What can hang from each mark
Q_116: Q_148 Q_540 Q_710 Q_983
Q_540: Q_116 Q_148
Q_983: Q_116 Q_710
Q_710: Q_116 Q_540
Q_148: Q_6 Q_540
Q_820: Q_116 Q_983

Known rows, with every way that one mark hangs from another
{Q_540 {Q_116 Q_710 Q_983} {Q_148 Q_6}}: [ 0.02 -0.93 -1.55  1.62 -1.89  0.48 -3.12  1.72  1.66 -2.20 -2.12 -1.62
 -2.91 -1.50 -0.12  1.09  1.55 -1.84 -1.03  5.59]
{Q_820 Q_983}: [-3.07  1.27 -2.84  2.60 -2.57 -0.15 -2.84  2.45  3.32 -1.79  0.06 -1.37
 -0.18 -0.73 -0.13 -0.80  2.11  0.31 -1.12  1.31]
{Q_983 {Q_116 {Q_148 Q_6 Q_540} Q_710}}: [-1.69 -0.63 -1.71  2.79 -1.33 -0.91 -4.44  3.92  3.37 -2.10 -3.06 -1.49
 -1.48 -1.56 -1.35 -0.63  3.28  1.92  1.71  5.22]
{Q_820 {Q_116 {Q_710 Q_540}}}: [-1.73  0.35 -2.90  3.07 -2.27 -0.17 -2.50  2.61  3.81 -1.98 -1.59 -1.29
  0.55 -1.32 -0.40 -1.61  2.17 -0.31  1.95  4.09]
{Q_116 {Q_540 {Q_148 Q_6}} Q_710 Q_983}: [-2.47 -1.28 -1.26  4.04 -1.23 -0.41 -3.09  1.13  1.58 -1.03 -2.28 -2.51
 -1.70 -2.46 -0.21 -0.07  2.34 -0.85  0.51  4.52]
{Q_710 Q_116}: [-0.21  1.06 -1.88  2.16 -2.12  0.55 -2.21  2.98  3.42 -0.72 -1.15 -0.98
  0.13 -0.36  0.15 -0.29  1.29 -0.16 -1.14  1.69]
{Q_540 Q_148}: [-1.11  0.64 -1.09  2.23  0.21  0.39 -1.85  2.29  1.27 -2.22 -1.30 -1.53
 -0.26 -1.92  0.01  0.10  0.96  0.80 -0.31  1.86]
{Q_148 {Q_540 {Q_116 Q_983}}}: [-1.44  0.33 -2.34  1.05 -1.85  0.53 -3.31  2.15  2.60 -1.81 -1.66 -2.10
 -1.23 -0.70  0.11  1.68  0.86 -1.16 -2.25  4.20]
{Q_710 {Q_540 {Q_116 Q_983} {Q_148 Q_6}}}: [-0.26 -0.30 -0.11  1.36 -0.67  1.47 -1.88  2.07  0.84 -2.42 -3.98 -1.66
  0.39 -0.82  0.69  1.81  0.18 -1.62 -0.86  4.51]
{Q_540 Q_116}: [-0.51  0.54 -2.48  0.71 -1.44  0.51 -2.44  2.85  2.93 -2.00 -0.84 -1.03
 -1.65 -0.04  0.19  0.35  1.41 -0.60 -1.44  2.62]
{Q_540 {Q_116 Q_710 Q_983} Q_148}: [-0.45  0.28 -2.70  2.07 -1.99  0.63 -2.80  1.72  1.83 -2.76 -1.17 -1.81
 -2.63 -1.84 -0.65  0.17  1.54 -1.94 -0.89  5.34]
{Q_540 {Q_116 Q_710} {Q_148 Q_6}}: [ 0.93 -0.80 -1.05  1.17 -0.62  0.40 -2.63  2.02  2.17 -3.28 -2.61 -1.29
 -2.82 -1.56 -0.62  0.93  1.74 -0.50  0.55  5.04]
{Q_983 {Q_116 Q_148 Q_710}}: [-2.30  0.63 -3.69  3.18 -2.02 -0.60 -3.54  4.24  3.36 -1.94 -0.79 -0.89
 -1.90 -0.97 -1.37 -2.58  3.63  1.05  0.98  4.13]
{Q_116 Q_148}: [-1.80  0.91 -1.95  3.74 -0.82  0.28 -2.50  4.33  2.31 -0.91 -0.63 -1.41
 -0.31 -0.23  0.02 -0.49  2.11  0.59 -0.26  0.78]
{Q_820 {Q_983 Q_116}}: [-3.88  1.32 -4.30  1.39 -3.01 -0.26 -3.35  2.79  3.58 -2.34 -0.65 -0.97
 -0.47 -0.44 -0.70 -1.95  2.60  1.51 -1.55  3.23]
{Q_820 {Q_116 Q_983}}: [-3.41  0.14 -4.48  2.60 -2.98  0.08 -2.81  3.56  2.50  0.05 -0.55 -1.61
 -0.17 -0.04  1.03 -0.65  1.80 -0.45 -2.67  2.91]
{Q_116 {Q_710 Q_540} Q_983}: [-1.94  0.49 -1.67  3.28 -2.59 -0.35 -2.90  1.05  2.97 -0.79 -0.13 -1.29
 -0.10 -2.40  0.02 -0.74  1.54 -2.39  0.96  3.02]
{Q_820 {Q_983 {Q_710 Q_116 Q_540}}}: [-1.55  2.63 -1.38  3.92 -3.31  1.09 -1.43  1.74  4.64 -3.06 -1.24 -0.14
  1.36 -0.45 -1.51 -1.78  1.66 -0.27  2.45  2.65]
{Q_983 Q_116}: [-2.37  0.44 -3.41  0.72 -1.51 -0.43 -3.19  2.92  2.83 -1.54 -0.76 -0.47
 -0.76 -0.90 -0.07 -1.39  2.05  1.30 -0.89  2.66]

Rows
[ 0.03  0.27  0.71  2.87 -1.65  1.55 -1.61  2.18  1.41 -1.11 -4.40 -1.73
  2.15 -1.30  0.79  1.19 -0.07 -1.09 -0.51  3.66] => {Q_710 {Q_116 Q_983} {Q_540 {Q_148 Q_6}}}
[-4.50 -0.58 -3.60  5.99 -2.10  0.25 -2.76  4.52  2.67 -0.18 -2.48 -1.58
 -0.89  1.36 -0.04 -1.49  3.70  0.35  0.84  4.01] => {Q_820 {Q_116 {Q_148 Q_6} Q_540 {Q_983 Q_710}}}
[ 0.40  0.41 -2.25  1.62 -1.06  0.59 -2.36  1.90  2.38 -3.88 -1.53 -1.55
 -2.64 -1.90 -1.05 -0.07  1.70 -0.57  0.58  4.86] => {Q_540 {Q_116 Q_710} Q_148}
[-2.02  0.98  0.32  3.63 -0.67  0.65 -1.31  1.15  2.44 -4.07 -2.51 -0.18
  0.79 -1.85 -0.86 -0.41  1.48  0.75  3.29  2.92] => {Q_820 {Q_983 {Q_710 {Q_540 {Q_148 Q_6}}}}}
[-2.12 -0.30 -2.19  2.15 -0.98 -0.31 -3.34  5.00  2.32 -0.87 -2.53 -0.65
 -0.88  0.23  0.09 -1.07  2.65  1.82 -0.44  3.14] => {Q_983 {Q_116 {Q_148 Q_6}}}
[ 0.38 -0.51 -0.69  0.78 -0.04  0.99 -1.96  2.64  1.28 -2.84 -3.23 -1.36
 -1.50 -0.78  0.32  1.59  0.84  0.19 -0.82  3.73] => {Q_540 Q_116 {Q_148 Q_6}}
[-0.99  0.19 -1.29  4.02 -2.87  0.90 -2.96  4.76  2.29  0.95 -2.47 -1.59
  0.09  0.94  0.74  0.48  1.75 -0.82 -2.05  2.43] => {Q_710 {Q_116 {Q_148 Q_6} Q_983}}
[-0.48 -1.22 -1.64  1.29 -2.44 -0.32 -4.20  1.51  3.37 -1.60 -2.13 -1.85
 -2.71 -1.68 -0.17  1.87  1.82 -1.80 -0.62  5.63] => {Q_148 Q_6 {Q_540 {Q_116 Q_710 Q_983}}}
[-2.63  1.59 -2.44  2.66 -2.33  0.28 -2.70  1.41  3.00 -4.74 -2.45 -1.38
  0.56 -2.59 -1.94 -2.57  2.22  1.25  1.85  5.73] => {Q_820 {Q_983 {Q_116 {Q_710 {Q_540 Q_148}}}}}
[-2.44 -0.57 -2.34  4.97 -2.78  0.21 -3.18  4.32  2.79 -0.52 -2.97 -1.80
  0.43 -0.23  0.17 -0.97  2.55 -0.90  0.69  4.77] => {Q_820 {Q_116 {Q_148 Q_6} {Q_710 Q_540} Q_983}}
[-0.62 -0.25  0.07  4.29 -1.01 -0.24 -2.62  3.30  2.92 -1.41 -2.41 -1.23
 -0.11 -1.19 -0.31 -0.63  2.44 -0.54  2.90  2.65] => {Q_116 {Q_148 Q_6} {Q_710 Q_540}}
[-2.92  1.24 -1.76  4.86 -1.28  0.18 -2.95  3.12  2.50 -1.50 -0.61 -1.28
 -0.92 -1.01 -0.65 -0.28  2.17  0.23  1.32  2.66] => {Q_116 {Q_148 Q_540} {Q_983 Q_710}}
[ 0.15  1.07 -0.77  1.43  0.19  1.71 -1.11  2.19  1.47 -3.91 -3.26 -1.59
  0.68 -1.14 -0.17  0.46  0.26 -0.33  0.64  3.83] => {Q_710 {Q_540 Q_116 Q_148}}
[-1.24  1.05 -2.52  2.15 -1.06  1.20 -1.56  1.80  1.65 -3.17 -0.82 -0.51
 -2.28 -0.85 -0.58  0.14  1.31 -1.01 -0.10  4.17] => {Q_540 {Q_116 {Q_983 Q_710}} Q_148}
[-1.39  1.45 -2.41  4.43 -3.09  1.14 -2.63  4.72  2.47  0.54 -1.43 -1.94
  0.31  0.61  0.14 -0.55  1.65 -0.81 -2.17  2.26] => {Q_710 {Q_116 Q_148 Q_983}}
[-3.84 -0.60 -3.37  4.57 -2.45 -0.08 -3.03  2.48  3.01 -2.92 -3.66 -3.06
 -0.53 -1.03 -1.20 -1.55  3.56  1.34  0.98  5.85] => {Q_820 {Q_116 {Q_540 {Q_148 Q_6}} Q_710} Q_983}
